(in the rows, 128 means zero)
Known rows, with every step that occurs:
m/u/p/h: [131  70 125  86 114 104 154 142 103 180 105 136  84 108 137  78 143 157
 110 138 111 112 137  67  99 100 113  69]
h/p/u/m/v: [129 123  65 105 160 112 199 171 121 115 198 163  45 143 187 103 105 115
 107 147 149 142  96  95 162 154 134 117]
m/h: [118  87 121 117 131 135  91 143 113 100 105 157 105 172 132 125 120 104
  82  98 124 159 158 158 113 122 156  98]
d/p/u/m/v: [107 111 106 121 157 131 171 131 151  88 178 158  61 156 186 117 132 133
 100 177 158 164  99 142 137 187 129 100]
m/v/p: [114  68 183  78 133  82 181 155 145 112 164 188  84 140 103 167 154 118
 114 129 153 133  99 154 118 158 120 102]
x/p/d: [151  79 158 144 127 129 116  98 159 121 104 154 132 117  88  94 147  94
 163 140 187 161 144 139  60 173 153 177]
m/x/p/d/l: [147 112 176 191 131 132  65  60 135 129  92 100 135  86  79 104 104  90
 127 162 186 114 163 129  20 181 156 201]
v/p/x: [132  65 170  95 103 110 163 135 134 148 108 133 128 169  87 170 160 162
  98 124 106 116 145 183  75 104 156 127]
p/h/m: [135 116 109  95  96 130 142 161  71 120  83  93  77 120 107 122 121 148
  84 116  57 131 172 144 118  66 176 100]
d/p/u: [112  98 133 131 117 138 156 123 162  87 114 166  97 141 166 122 154 127
  71 143 124 150 109 183  83 173 106 108]
x/p/u/m: [130  92  84 114 140 131 126 123 147 115 133  93 108 162 165  80 115 147
 128 147 123 178 148  99 118 136 110 138]
v/p: [108  73 176  84 117  80 166 156 157 118 118 157 117 150 112 148 161 133
  90 115 132 127 133 166  98 114 103 123]
u/p/h/m: [148 113 117  54  92 106 159 173  80 143 102  85  91 109 118 142 146 167
  96 122  68 110 177  95 109  55 145  73]
v/m/h/p: [129 142  89 116 114 104 114 183 131 106 111 150  78 162 202 158 129  78
  96 109 129 144 129 146 150  71 146 158]
m/x/p: [131  77 144 127 168 117  97 100 136 116 102 102 138 137  92 129 116  92
 144 134 141 149 140 124  74 183 115 151]
m/v/p/x: [137  70 181  86 118 108 180 135 125 136 153 162  90 157  76 191 152 147
 121 136 134 125 115 169  98 146 172 109]
h/p/u/m: [125 128  50 113 143 114 183 169 133 122 147 131  78 152 206  85 113 129
  84 133 126 137 130 104 143 115 111 133]
x/p/u/m/h: [143  91  63 131 135 155  75 105 136 107 151 109 103 180 191 107 116 125
 113 133 111 190 169  87 128 128 124 113]
m/u: [ 90  69 134 127 135  99 130 145 115 134 107 153  87 126 111  62 131 141
 111 127 139 155 120 133 122 141 130 112]
v/p/u/m/x: [115 103  95 126 144 117 151 120 136 131 143  97 105 150 166 164 111 149
  60 163 113 123 138  99 113 119  69 116]
p/d/l: [124 122 172 167 101 122 102 113 126 121  91 143 106 103  88  69 110 123
  77 154 180 115 161 170  54 135 187 172]
p/u/m: [110 112  78 124 139 127 145 150 124 110 133 111  91 168 175  86  97 169
  74 144 122 159 143 118 140 112 129 120]
d/p/h/m/v: [126 113 141  91 112 135 164 145  96  93 129 136  42 106 117 160 155 109
 111 146  94 134 129 162 119 146 176  82]
u/p/x: [147  74 149  79 117 113 163 140 116 159 107 115 138 160  96 145 145 185
 116 133 119 117 154 133  78 109 175 104]
h/p: [120 104 121  95 138  92 174 184 131 120 114 165  94 142 135 105 137  91
 113 103 142 125 122 162 113 137 136 146]
u/m: [ 92  98 103 104 162 103 137 163 126 119 112 103 111 176 137  78 108 148
  99 133 150 151 169 134 142 105 148 137]
v/m/h: [115 125 106 130 111 117  78 160 123  95  98 126  94 175 173 157 116 114
  80 118 124 164 142 161 149  75 163 135]
p/h/m/v: [137 121 119  87 110 131 155 165  59 111 126 124  45 109  90 138 110 129
 106 127  85 135 141 133 143 113 193  82]

Rows:
[142 111 132  96 103 119 140 130  87 141  95  77  91 106  97 203 138 127
  70 132  53  93 163 120  89  79 113  97]  v/p/h/m/x
[153 138  79 131  97 127 114 165 107 132 108 127  88 178 177 183 135 107
  99 120 103 131 138 162 128  59 202 156]  v/m/h/p/x
[131 102 128 119 145 118  99 113  99 104  93  55 122 117  76 153 131 118
 144 130 101 152 155 116 101 141 137 141]  h/m/x/p
[118 109  83 119 159 127 165 153 111 107 175 143  61 161 162 102  90 153
  96 159 146 164 111 105 159 156 147 100]  p/u/m/v
[156  89 147 173 152 143  94  72 143 134  96 128 141 105  76 125 124  77
 156 150 183 141 144 118  44 199 140 175]  m/x/p/d
[133  73 147 133 122  96 148 123 134 170 123 171 103  84 100  68 161 152
 135 158 189 132 128  76  81 141 129 113]  m/u/p/d
[101 103 114 100 177 104 149 166 112 110 159 137  75 169 127 101 101 134
 126 146 176 153 133 123 160 148 170 122]  u/m/v
[121  91 147 111 117 136 151 133 139 118  87 149  91 138 146 119 146  96
  84 133 118 114 149 187  73 140 133 113]  d/p/h
[101  97 131  94 120  60 142 168 129 152 110 115  98 124 166 112 151 179
 121 158 144 142 101  84 145  70 108 126]  v/m/u/p
[101 114  94 136 185 120 113 134 110 129 105  73 118 166 129 119  84 131
  94 149 148 132 161 115 130 133 135 139]  u/m/x
[125  96 129 106 101  86 144 147 110 181 104  90 105 137 147 134 150 206
 127 169 122 134 117  97 122  57 158 132]  v/m/u/p/x
[151 113  70 130 109 140 131 147 123 110 141 186  70 151 189 126 124  88
  72 103  98 151 121 126 115 131 124  97]  m/h/p/u
[134 101  96 107 130 119 123 165 124 110 127 175  86 161 156 128 139  66
  98  92 125 136 142 147 117 126 144 116]  m/h/p
[140 103 183 163 106 117  87  89 150 118  98 126 121  96  89  69 130 102
 134 151 188 133 165 153  35 154 169 199]  x/p/d/l
[125 113  51 140 132 157  92 134 114 105 144 125  83 188 192 110  98 139
  61 131 108 170 165 107 146 104 140  92]  p/u/m/h
[145 126 109 153 132 125  98 105 139 108 104  83 117 127 174 167 100 121
 118 162 113 160 100 114 105 139  94 170]  v/m/x/p/u
[132 131 124 131 123 150 124 114  94 109  82  78  86 105 117 172 137 105
  81 147  72 107 158 150  83 132 139 102]  d/p/h/m/x
[118 125  70 149 168 144 125 119 107 125 126  87 101 159 164 119  75 151
  64 157 122 144 137 100 126 137 113 119]  p/u/m/x
[146  90 141  67 112 110 163 156 111 154 102 130 110 131 130 119 130 148
  93 122 102 104 160 104  88  94 127  82]  u/p/h
[119  96 165  66 117  77 179 166 112  99 159 139  68 117  81 184 169 139
 120 126 117 141 112 145 145 112 142  98]  h/m/v/p
[122 119  56 107 155 117 121 171 125 121 143 135  84 183 185 106 125  85
 102 111 137 141 169 111 153  92 147 130]  u/m/h/p
[150 137 159 178 115 131  64  77 107 118  92  53 118  65  61 122 117 111
 131 167 144 126 180 122  41 138 177 191]  h/m/x/p/d/l
[149  87 115 146 143 144 109  86 131 112 114 110 125 127 129 136 105 112
 120 141 114 156 119 104  76 189  96 131]  m/x/p/u
[101 108  95 131 141 135 157 131 160  96 131 126  89 167 196 102 136 146
  77 165 135 159 135 153 117 142 111 122]  d/p/u/m
[125 119 125 101  92 137 150 142 112 100  84 105  76 120 128 141 162 122
  86 131  71 131 164 179  95 103 151 101]  d/p/h/m
[136 118 182 132  99  99 120 125 139 142 110 130 124  92 100  87 133 147
  90 160 187 100 166 124  41 115 158 151]  u/p/d/l
[148  98  89 125 165 142  97  99 111 149 103  53 119 148 139 114  89 102
 129 150 115 122 177  83  97 130 124 143]  u/m/x/p/h
[138 102 139  68  76 103 163 156 101 134 102 105  80 114 108 174 158 143
  79 119  59 106 168 144 105  51 130  96]  v/p/h/m
[152 102 123  89  93 127 121 134  97 119  88  72  94 118 100 125 140 128
 141 118  65 148 176 124  99  90 156 124]  x/p/h/m
[110  61 143  92 135  79 153 147 123 157 120 142 106 118 120  83 159 165
 128 140 147 134 122  81 115 122  99  92]  m/u/p
[107 135 125 143 150 101 112 148 115 112  82  87 114 150 144 166  92 124
  89 155 138 137 119 146 127 105 134 164]  v/m/x
[145  74 122 117 119 127 129 116 147 108 121 139 115 141 140 103 128 130
 126 125 120 176 123 131  85 162 111 131]  x/p/u
[115 119 117 123 145 115 117 141  80 107  89  72 100 123  81 155 112 134
  94 130  98 133 153 134 115 118 152 123]  h/m/x
[145 111 127 142 130 115 170 151 141 133 113 192  99 110 116  94 144  75
 118 127 188 120 128 149  83 154 156 171]  h/p/d
[151 126  62 158 141 135 114 139 134 129 142 161  82 148 164  99 131  69
 111 133 181 135 171 106 117 111 171 155]  u/m/h/p/d
[123  79 160 124 122 138 149 121 144 125  95 133 123 165 112 142 162 141
 101 137 125 134 141 211  61 155 183 131]  d/p/x
[144 152 166 197 118 110  61  80 141 123  81  69 126  89 125 129  97  97
 124 188 188 119 146 132  55 133 160 235]  v/m/x/p/d/l
